In the rows, 128 means zero.
Known rows, with every way that one mark hangs from another
[j352 [j948 [j55 j316] j760]]: [ 94 129 100 154  85 132 140 159 131 107 137 154 133 175 115 132 131 102
 125 124 127 140 127 138 105 116 124 129 103 124 111 120 137 123 135 113
 110 110 123 144 144]
[j352 j948]: [100 130  91 125 144 123 140 173 123 139 127 142 135 134 124 136 118 116
 130 103 118 127 122 129 114 118 125 134 115 120 126 136 131 123 144 129
 116 111 123 146 134]
[j601 j946]: [125 135  89 141 159 116 138 143 107 125 146 159 132 120 127 128 119 123
 137 124 128 121 117 135 138 123 119 134 112 121 116 145 107 106 127 140
 107 116 133 143 132]
[j948 j55 j760]: [102 136  89 151 105 146 137 119 122 102 139 148 130 157 122 132 128 113
 129 153 125 129 127 130 129 125 124 143 108 124 108 121 134 129 134 130
 117 120 124 140 136]
[j316 [j55 [j948 j352 j760]]]: [122 135  69 146 124 107 140 120 120 123 140 133 133 169 121 124 133 111
 131 133 110 126 148 154 103 118 121 142 116 115  99 102 128 106 142 146
 183  94 131 141 128]
[j352 [j948 [j55 j316]]]: [ 96 130 118 149 101 125 141 162 125 117 132 166 139 153 112 133 134 104
 126 120 135 132 125 132 107 110 117 123 109 123 123 130 136 129 124 111
  98 112 128 144 139]
[j55 j316]: [125 131 121 143 127 114 142 146 134 114 145 144 137 133 120 132 128 112
 127 125 134 127 128 126 113 115 118 126 110 122 119 129 130 127 115 125
  99 120 132 149 123]
[j164 [j73 j720]]: [ 95 128  91 143 141 114 158 144 139 112 123 126 132 125 134 135 103 117
 131 135 139 125 127 103 142 119 116 127 115 118 141 140 134 121 117 141
 142 134 121 147 134]
[j720 [j73 [j55 [j948 j760]] j123]]: [122 115  87 138 108 123 124 144 144 116 132 138 137 146 130 134 109  87
 136 121 110 133 162 135 106 124 130 147 130 117  87 104 115 121 124 154
 252 121 127 151 118]
[j55 [j316 j123] [j948 j760]]: [131 128  98 154  79 125 118 141 136  98 153 135 142 148 122 133 143 100
 121 142  98 133 140 130 114 112 136 131 105 124 121 103 129 127 119 135
 147 122 133 148 126]
[j164 j73 j601]: [126 141  78 138 143 107 150 137 153 113 137 130 131 132 130 132  99 121
 138 143 134 119 116 128 140 127 118 127  99 126 146 146  99 135 113 149
 179 127 129 148 141]
[j601 [j720 [j73 j164]]]: [149 121  98 113 121 103 148 149 148 125 130 166 131 132 128 131 101 116
 125 116 136 117 128 152 121 125 128 136 120 122 101 141 149 132 132 148
 145 140 113 152 126]
[j601 [j720 [j73 j123]]]: [127 119  85 133 120 118 134 177 152 131 134 139 133 116 127 134  95 120
 131 114 135 126 139 140 120 118 123 131 120 114 100 144 139 135 126 150
 198 137 115 146 126]
[j352 [j948 [j55 [j316 j123]]]]: [116 125 106 154  81 121 125 165 121 116 141 158 143 143 116 140 140 102
 117 131 126 129 126 121 112 107 125 121 109 123 133 133 132 124 124 111
  88 119 127 147 136]
[j316 [j55 [j948 j760]] j123]: [132 131  74 144  98 116 123 143 109 112 155 117 138 165 120 133 142 105
 124 146  99 126 142 124 114 115 138 140 115 123 119 105 114 117 144 147
 143 120 128 137 131]
[j948 j352 j760]: [119 136  76 150 135 119 142 117 134 125 132 136 130 138 133 132 113 119
 128 134 114 128 135 155 115 122 123 142 112 115  97 123 137 109 130 139
 154 109 124 151 125]
[j55 [j316 j123]]: [144 129 114 150 108 112 127 146 131 113 150 137 141 124 123 140 135 110
 117 136 124 125 129 118 117 112 129 124 110 122 129 130 121 129 109 127
  95 131 132 153 120]
[j948 [j55 j316] j760]: [111 133 110 163  83 136 140 126 129  92 146 154 131 167 117 131 132 105
 125 149 135 135 132 131 117 117 119 131 103 126 103 120 135 131 121 122
 106 117 126 144 132]
[j123 [j73 j720]]: [105 134  86 146 126 128 146 147 134 115 129 137 145 105 129 134 111 111
 135 134 126 129 127 112 119 119 128 128 125 111 118 131 148 126 120 146
 123 145 120 151 126]
[j316 [j123 j73]]: [138 130  77 145 121 121 122 149 123 121 146 138 148  99 128 142 119 111
 120 146 111 125 128 120 115 121 143 131 120 112 121 129 126 127 109 147
 112 149 126 156 126]
[j316 j55 [j123 j73 [j948 j760]]]: [119 126  55 146 103 111 131 165 115 119 151 113 138 155 121 144 116 107
 125 157 110 133 130 117  87 124 141 127 104 118  90 124 119 124 139 154
 124 126 123 143 137]
[j73 j55 j123 j720 j909]: [ 92 115  99 126 146 108 162 163 144 120 136 128 135 128 133 132 138  85
 140 119 137 128 134 102 136 117 107 141 128 112 101 131 115 123 124 149
 165 152 124 151 112]
[j164 [j601 j720]]: [141 145  84 121 117 120 153 164 141 113 141 145 132 126 124 128 123 127
 142 133 128 120 106 139 145 123 115 137 108 125 136 140 124 140 143 150
 151 131 122 144 136]
[j720 [j73 j123 j909]]: [105 114  91 128 164 111 137 159 162 134 139 131 135 116 136 132 115  98
 136 123 132 123 143 142 114 121 121 127 123 113  96 142 108 137 106 148
 198 150 123 157 113]
[j760 j948]: [107 121 118 131 149 135 137 143 128 136 139 141 126 119 129 136 120 118
 127 115 123 130 125 139 125 112 123 138 109 122 114 129 137 120 127 135
 114 119 139 145 132]
[j946 [j601 [j720 [j73 j123]]]]: [135 129  82 121 104 110 142 175 138 136 149 163 134 108 127 136 105 107
 129 109 141 126 133 130 123 118 132 131 122 117  99 147 140 148 115 150
 199 153 124 148 122]
[j909 [j73 j55]]: [140 127 101 138 133 115 149 133 124 117 127 153 130 131 123 136 128  99
 138 119 133 121 129 103 128 130 122 152 111 119  92 136 119 115 130 140
 131 112 136 157 123]
[j123 [j73 j720] [j948 j55]]: [ 75 131  90 148 112 135 149 131 128 109 120 160 137 129 121 138 118 109
 139 156 129 132 123 106 113 119 120 124 117 117 105 133 157 136 129 140
 119 129 127 145 135]
[j73 j55 [j123 j948] j164]: [122 111 106 108 137  92 153 129 143 138 128 165 124 155 122 140 107  98
 125 120 139 128 137 123 115 123 121 144  98 124  70 140 129 131 131 155
 150 113 133 141 124]
[j720 [j73 j123 j164]]: [134 112  99 124 143  98 133 127 166 141 131 159 132 126 131 135  86 108
 120 121 143 121 151 149 110 118 133 134 111 120  87 149 131 130 107 151
 182 135 119 148 118]
[j909 [j73 j164 j720]]: [117 117 101 132 138 105 159 112 156 125 120 169 127 126 128 131 114 109
 130 118 146 121 130 119 132 119 129 142 100 121  97 155 156 117 129 146
 121 123 122 149 127]
[j352 [j948 j760]]: [ 91 129  75 133 131 133 138 172 126 128 132 131 132 152 126 134 113 111
 129 111 110 135 125 140 109 123 132 140 109 122 113 125 133 118 152 132
 128 112 118 145 141]
[j760 [j948 [j55 [j316 j123]] j352]]: [134 117 126 168  91 120 123 115 131 122 142 167 135 126 125 140 138 105
 114 146 128 130 134 157 117 102 119 125 102 117 110 122 146 113 100 116
 119 110 147 152 126]
[j164 j601]: [128 145  93 130 139 121 143 137 140 118 141 142 132 125 127 131 117 121
 141 136 128 119 116 136 135 124 119 133 111 126 132 137 106 137 131 146
 149 126 132 146 131]
[j123 [j73 j55 j720 j909]]: [103 124  86 130 135 114 164 163 130 105 140 135 145 118 133 133 140  82
 143 127 120 127 124 102 124 124 117 137 137 108 110 120 121 123 126 148
 127 166 123 164 115]
[j909 [j73 [j55 j948] j123]]: [134 116  92 139 127 113 137 131 145 120 128 159 134 131 121 130 128  89
 137 110 122 126 147 109 126 122 125 154 104 117  89 125 124 122 120 154
 217 105 140 146 124]
[j164 [j73 j55] [j601 j720]]: [154 138  80 121 108 100 168 170 141  98 136 134 131 143 128 132 112 111
 143 127 134 119 106 118 151 132 110 140 109 124 140 133 104 130 132 155
 190 133 125 150 141]
[j948 j55 j352 j760]: [110 138  83 162 110 131 142 101 122 113 128 153 130 150 126 132 125 116
 126 155 127 128 137 152 121 122 119 143 112 115  95 121 142 111 129 131
 149 100 126 147 132]
[j720 [j73 j123 j164 j909]]: [118 105  97 114 160  90 142 138 176 140 141 155 132 128 136 130 107  93
 125 119 141 120 145 152 115 120 127 132 112 118  81 148 118 136 105 154
 193 158 118 155 116]
[j55 j316 j948]: [120 131 119 140 116 118 134 129 134 110 143 156 140 141 118 127 141 106
 131 124 115 128 134 127 115 111 119 128 112 123 125 112 133 136 115 131
 145 111 138 146 125]
[j73 j909]: [104 130  95 121 165 121 152 151 135 122 144 135 132 128 130 129 142 106
 136 125 124 122 121 128 128 122 115 136 115 118 112 132 115 132 124 138
 117 142 130 156 119]

Rows
[118 135 100 173  89 122 142 109 132 103 138 159 133 158 121 130 131 107
 124 152 132 132 137 152 111 118 112 132 106 117  96 118 144 118 117 120
 138 102 131 150 127] : [j948 [j55 j316] j352 j760]
[120 131  96 141 119 121 152 151 121 111 129 141 146 115 128 138 122  96
 139 127 129 129 130  98 119 123 124 141 138 110 112 120 133 117 129 148
 122 147 123 156 119] : [j123 [j73 j55 j720]]
[115 135  74 149 131 121 135 109 132 120 132 145 135 143 129 125 126 112
 131 137 100 129 145 156 114 120 125 144 113 115 104 105 141 114 134 143
 197  95 131 150 126] : [j55 [j948 j352 j760]]
[ 96 118  74 134 170 100 155 161 164 124 146 123 131 130 135 130 110 102
 128 133 135 125 132 118 137 119 117 128  95 113 115 149 105 139  98 152
 188 146 124 150 132] : [j164 [j73 j123 j909]]
[115 124  78 112 110 104 144 178 138 139 138 166 129 120 127 140 100 107
 133 110 138 129 128 123 112 121 127 124 112 120  86 153 146 155 124 152
 207 136 128 145 125] : [j946 [j601 [j720 [j73 [j123 j948]]]]]
[110 117 100 117 151 108 154 161 137 125 146 134 133 133 129 132 138  90
 135 120 132 125 134 113 130 122 113 145 120 114  90 128 100 128 121 148
 162 143 129 152 114] : [j73 j55 j123 j909]
[128 126  62 147 132 103 125 135 128 138 131 148 143 102 130 145 111 112
 125 151 109 125 130 136  92 123 132 126 112 108  96 137 137 121 115 149
 146 118 134 160 126] : [j316 [j123 j73 [j948 j352]]]
[139 129  80 137 136 115 137 177 113 123 141 156 133 114 131 127 107 124
 143 110 132 119 118 151 130 126 119 129 127 117 116 145 124 110 134 146
 158 129 121 149 130] : [j601 [j720 j73] j946]
[131 124 104 150 116  93 133 133 133 131 136 148 135 127 127 143 128 114
 123 140 122 125 132 133  98 113 115 117 101 117 102 136 137 121 114 129
 133  99 140 156 121] : [j55 [j316 [j123 [j948 j352]]]]
[109 117 113 107 143  94 176 140 142 114 133 154 132 144 133 130 144  84
 136 120 138 121 123 118 139 123 110 146 129 120  98 130 126 117 138 148
 112 157 123 157 112] : [j73 j55 j164 j720 j909]
[111 121 142 154 104 137 135 128 127 112 142 165 130 143 118 134 138 106
 124 131 137 135 126 141 123 107 116 126  97 125 111 122 139 129 112 117
  97 117 144 142 134] : [j760 [j948 [j55 j316]]]
[ 85 126 106 160  89 126 149 137 136 101 126 164 139 139 117 137 125 100
 136 155 140 138 125 106 101 115 113 112 108 117 103 129 160 142 115 129
 112 128 129 146 131] : [j123 [j73 j720] [j948 [j55 j316]]]
[138 131  94 178  70 117 127 113 133 103 143 150 138 146 124 137 133 105
 116 164 125 130 139 148 114 113 123 129 106 117 104 118 136 114 109 122
 123 113 130 153 125] : [j948 [j55 [j316 j123]] j352 j760]
[140 137  87 116 107 114 145 169 119 125 146 166 136 112 127 136 119 109
 131 108 132 122 123 127 121 124 129 133 133 121 109 140 143 142 123 141
 160 149 127 156 120] : [j946 [j601 [j720 j73]]]
[ 54 115  96 133 135 123 161 146 147 122 126 150 125 140 128 132 136  98
 143 150 141 130 127 111 131 113 102 124 104 118  97 147 136 142 128 142
 169 137 128 140 127] : [j73 [j123 [j948 j55]] j720 j909]
[117 122 132 163 109 122 138 107 136 121 135 171 130 138 123 133 136 109
 122 133 138 133 134 159 113 104 110 127 101 117 101 122 149 116 105 116
 122 101 145 150 129] : [j760 [j948 [j55 j316] j352]]
[130 132 110 152 121 105 136 114 137 121 138 162 141 134 122 125 135 108
 129 128 117 125 142 147 108 109 115 132 114 115 116 110 141 121 109 130
 170  94 141 154 119] : [j55 j316 [j948 j352]]
[148 129  69 140 130 105 133 180 157 127 146 155 132 112 133 125  89 123
 150 119 144 120 118 164 139 123 116 125 113 120 115 160  99 123 125 161
 228 131 124 141 134] : [j164 [j601 [j720 [j73 j123]] j946]]
[112 126  67 128 123 122 148 148 132  95 153 138 145 153 129 127 152  73
 142 130  89 135 134 125 113 133 131 150 123 111  97  89 114 127 128 159
 184 144 130 163 122] : [j123 [j73 [j55 [j948 j760]] j909]]
[104 116  83 138 151 112 143 140 157 141 121 150 122 127 123 138 104 112
 136 124 136 129 135 113 112 122 125 135  82 119  75 160 136 135 124 150
 186 102 134 142 134] : [j909 [j73 [j123 j948]]]
[133 127  62 136 135  97 136 173 121 119 168 115 149 126 126 136 146  95
 125 145 116 120 129 115 107 120 135 126 123 111 113 130  95 125 116 148
 104 162 124 155 122] : [j316 j55 [j123 [j73 j909]]]
[118 123  76 111 125 102 153 184 149 133 159 158 136 113 132 131 123  92
 134 105 134 124 127 132 126 122 125 129 122 114  94 146 126 153 111 151
 201 171 124 156 115] : [j946 [j601 [j720 [j73 j123 j909]]]]
[ 75 111  92 132 144 119 138 144 153 130 130 155 126 139 128 136 119  96
 139 144 138 125 140 132 110 121 111 120 113 118  79 147 119 148 114 142
 211 131 129 150 124] : [j720 [j73 [j123 [j948 j55]] j909]]
[158 125 122 139  87 109 127 143 116 102 148 145 146 139 120 136 152  88
 126 129 106 125 139 108 120 115 123 137 123 123 126 103 116 121 116 134
 143 124 142 155 116] : [j73 [j55 [j316 j123] j948]]
[128 122 117 116 127 103 165 127 133 116 123 160 132 140 128 135 125  99
 130 123 142 122 131 114 134 122 118 148 128 123 105 129 140 111 140 147
 105 139 124 149 116] : [j73 j55 j164 j720]
[139 132  65 106 113  99 160 151 164 119 139 171 131 137 123 131 104 115
 138 134 127 126 103 150 119 129 128 132  86 124 101 148 142 152 139 168
 156 137 121 146 146] : [j123 [j73 [j164 [j601 j720]]] j948]
[112 118 107 139 102 109 146 160 145 114 139 134 126 171 119 140 116  92
 131 123 132 144 141 117 100 120 117 134  95 123  67 121 121 129 129 141
 164 106 133 143 126] : [j73 [j55 j316] [j123 [j948 j760]]]
[126 135  93 156 105 113 136 114 144 112 137 147 137 154 125 125 132 104
 128 130 108 134 146 160 102 114 120 134 106 116 102  99 149 118 120 133
 180  93 136 153 124] : [j55 j316 [j948 j352 j760]]
[139 124  78 118 174  85 148 135 160 128 151 172 131 131 140 120 114  96
 149 125 135 110 111 177 132 133 118 125 113 126 114 159  79 121 118 158
 182 148 128 157 124] : [j720 [j73 [j164 [j601 j946]] j909]]
[153 137  72 132 130 109 139 173 137 116 144 155 133 115 134 124 104 123
 153 121 133 116 105 160 139 129 114 125 122 123 129 152 101 121 136 153
 191 131 126 149 134] : [j164 [j601 [j720 j73] j946]]
[136 116 107 128 127  99 167 111 146 115 115 169 129 135 128 134 121  91
 134 110 149 122 131 105 135 124 121 153 113 121  90 142 145 107 137 148
 123 127 125 152 120] : [j909 [j73 j55 j164 j720]]
[121 123  86 107 153  89 156 138 184 135 153 152 130 136 132 125 118  99
 134 132 140 120 123 156 133 121 120 135  88 124 105 154  97 145 113 163
 184 156 126 147 128] : [j73 j123 [j164 j601] j909]
[130 125  93 109 158  94 151 126 178 125 140 155 131 131 140 128 116  95
 140 129 132 113 123 161 123 130 121 129 114 127 109 146  99 140 117 155
 182 154 126 161 119] : [j720 [j73 [j164 j601] j909]]
[155 114  85 112 130  91 145 142 137 113 155 154 147 126 132 138 141  74
 119 136 114 120 128 122 120 130 137 143 120 115  97 124 109 123 112 158
 110 173 125 166 117] : [j316 [j123 [j73 j55 j164 j909]]]
[138 132  78 132 113 113 137 170 170 127 138 139 133 113 129 131  92 120
 143 124 137 121 129 151 127 121 120 126 115 120 116 149 116 145 123 158
 237 139 120 145 132] : [j164 [j601 [j720 [j73 j123]]]]
[111 131  64 157 146  97 152 157 162 119 140 142 130 115 139 126  83 118
 149 135 150 124 118 127 161 116 111 120  96 119 143 168  91 116 109 163
 216 136 128 136 143] : [j164 [j73 j123 j720] [j601 j946]]
[149 115 102 118 127  98 150  99 141 117 125 184 132 148 121 128 133  86
 133 114 121 120 139 118 129 128 129 159 104 123  90 124 136 116 132 152
 165 111 139 153 126] : [j909 [j73 [j55 j948] j164]]
[145 130 109 144 108 111 143 149 124 107 147 146 149 130 119 137 128  91
 130 123 129 132 132 110 102 123 126 134 122 114 105 112 122 124 106 137
 108 136 132 160 120] : [j123 [j73 [j55 j316]]]
[144 144  73 131 131 113 150 174 125 112 149 158 131 125 126 121 121 128
 152 126 132 118  94 148 154 124 111 135 105 124 136 150 105 121 142 152
 142 125 129 142 141] : [j164 [j601 j720 j946]]
[ 92 124  89 127 119 126 159 149 131  95 135 128 134 158 134 125 159  77
 149 127 102 132 133 113 133 122 114 150 132 118 106  94 124 118 148 148
 175 143 127 156 115] : [j73 [j55 [j948 j760]] j720 j909]
[149 136  88 124 153  94 149 122 139 125 148 178 128 133 129 123 107 116
 140 128 137 115 106 162 148 125 121 137  96 130 120 156  96 116 129 156
 133 125 134 142 138] : [j73 [j164 [j601 j946]]]
[ 84 131  80 145 104 142 137 156 121 117 129 149 132 168 120 133 123 108
 127 130 118 134 123 139 117 121 126 140 112 123 113 126 140 119 150 124
 119 110 118 141 144] : [j352 [j948 j55 j760]]
[141 129  87 165  86 110 120 124 139 109 143 144 142 139 128 132 139 101
 119 147  94 130 146 151 105 111 130 134 104 116 114 102 137 114 115 134
 175 103 134 154 121] : [j55 [j316 j123] [j948 j352 j760]]
[118 119 105 119 154 112 147 158 129 119 134 133 135 129 135 135 133  86
 142 119 123 119 134 125 117 131 115 139 145 117 101 123  97 120 124 139
 168 144 128 167 106] : [j720 [j73 j55 j909]]
[124 127  62 149 120  96 137 142 116 133 139 115 129 164 126 142 120 115
 123 151 116 126 137 139  93 120 125 131 105 116  84 128 122 106 146 143
 140  93 131 144 131] : [j316 j55 [j123 [j948 j352 j760]]]
[133 119 107 147 117  89 150 154 151 112 143 130 135 147 122 137 104  95
 123 120 151 131 144 105 125 118 115 127  99 116 108 131 106 126  92 141
 171 128 131 147 128] : [j164 [j73 [j55 j316] j123]]
[121 127  84 132 131 102 136 157 107 134 143 127 132 150 119 144 129 117
 125 144 125 121 128 109 105 118 123 125 112 124 107 140 111 126 144 140
 103 111 133 138 129] : [j316 j55 [j123 j948]]
[113 140  66 152 145 103 157 151 145 109 136 141 129 121 138 125  96 119
 151 138 143 119 106 125 159 124 110 120 101 122 154 159  95 110 118 153
 176 132 129 142 144] : [j164 [j73 j720] [j601 j946]]
[139 142  68 128 118 106 159 171 155 106 139 133 131 133 127 129 103 125
 140 135 136 120 105 134 150 126 116 128  94 123 150 145 116 139 125 153
 186 135 122 144 148] : [j164 j73 [j601 j720]]
[134 113  95 133 146  97 146 115 174 137 130 170 127 126 124 131  99 105
 121 116 150 123 141 132 125 119 135 145  80 119  75 163 138 127 111 153
 162 118 125 143 131] : [j909 [j73 j123 j164]]
[114 107 104 108 139  88 172 141 160 126 136 149 131 142 134 131 133  82
 131 116 149 125 136 118 139 117 112 145 117 116  87 138 126 121 126 157
 149 157 122 150 113] : [j73 j55 j123 j164 j720 j909]
[116 124 101 147  94 117 130 155 135 110 145 130 130 152 124 143 126 107
 121 146 113 137 129 122  98 117 130 122  93 126  95 125 133 130 129 133
 121 113 130 149 129] : [j55 [j316 [j123 [j948 j760]]]]
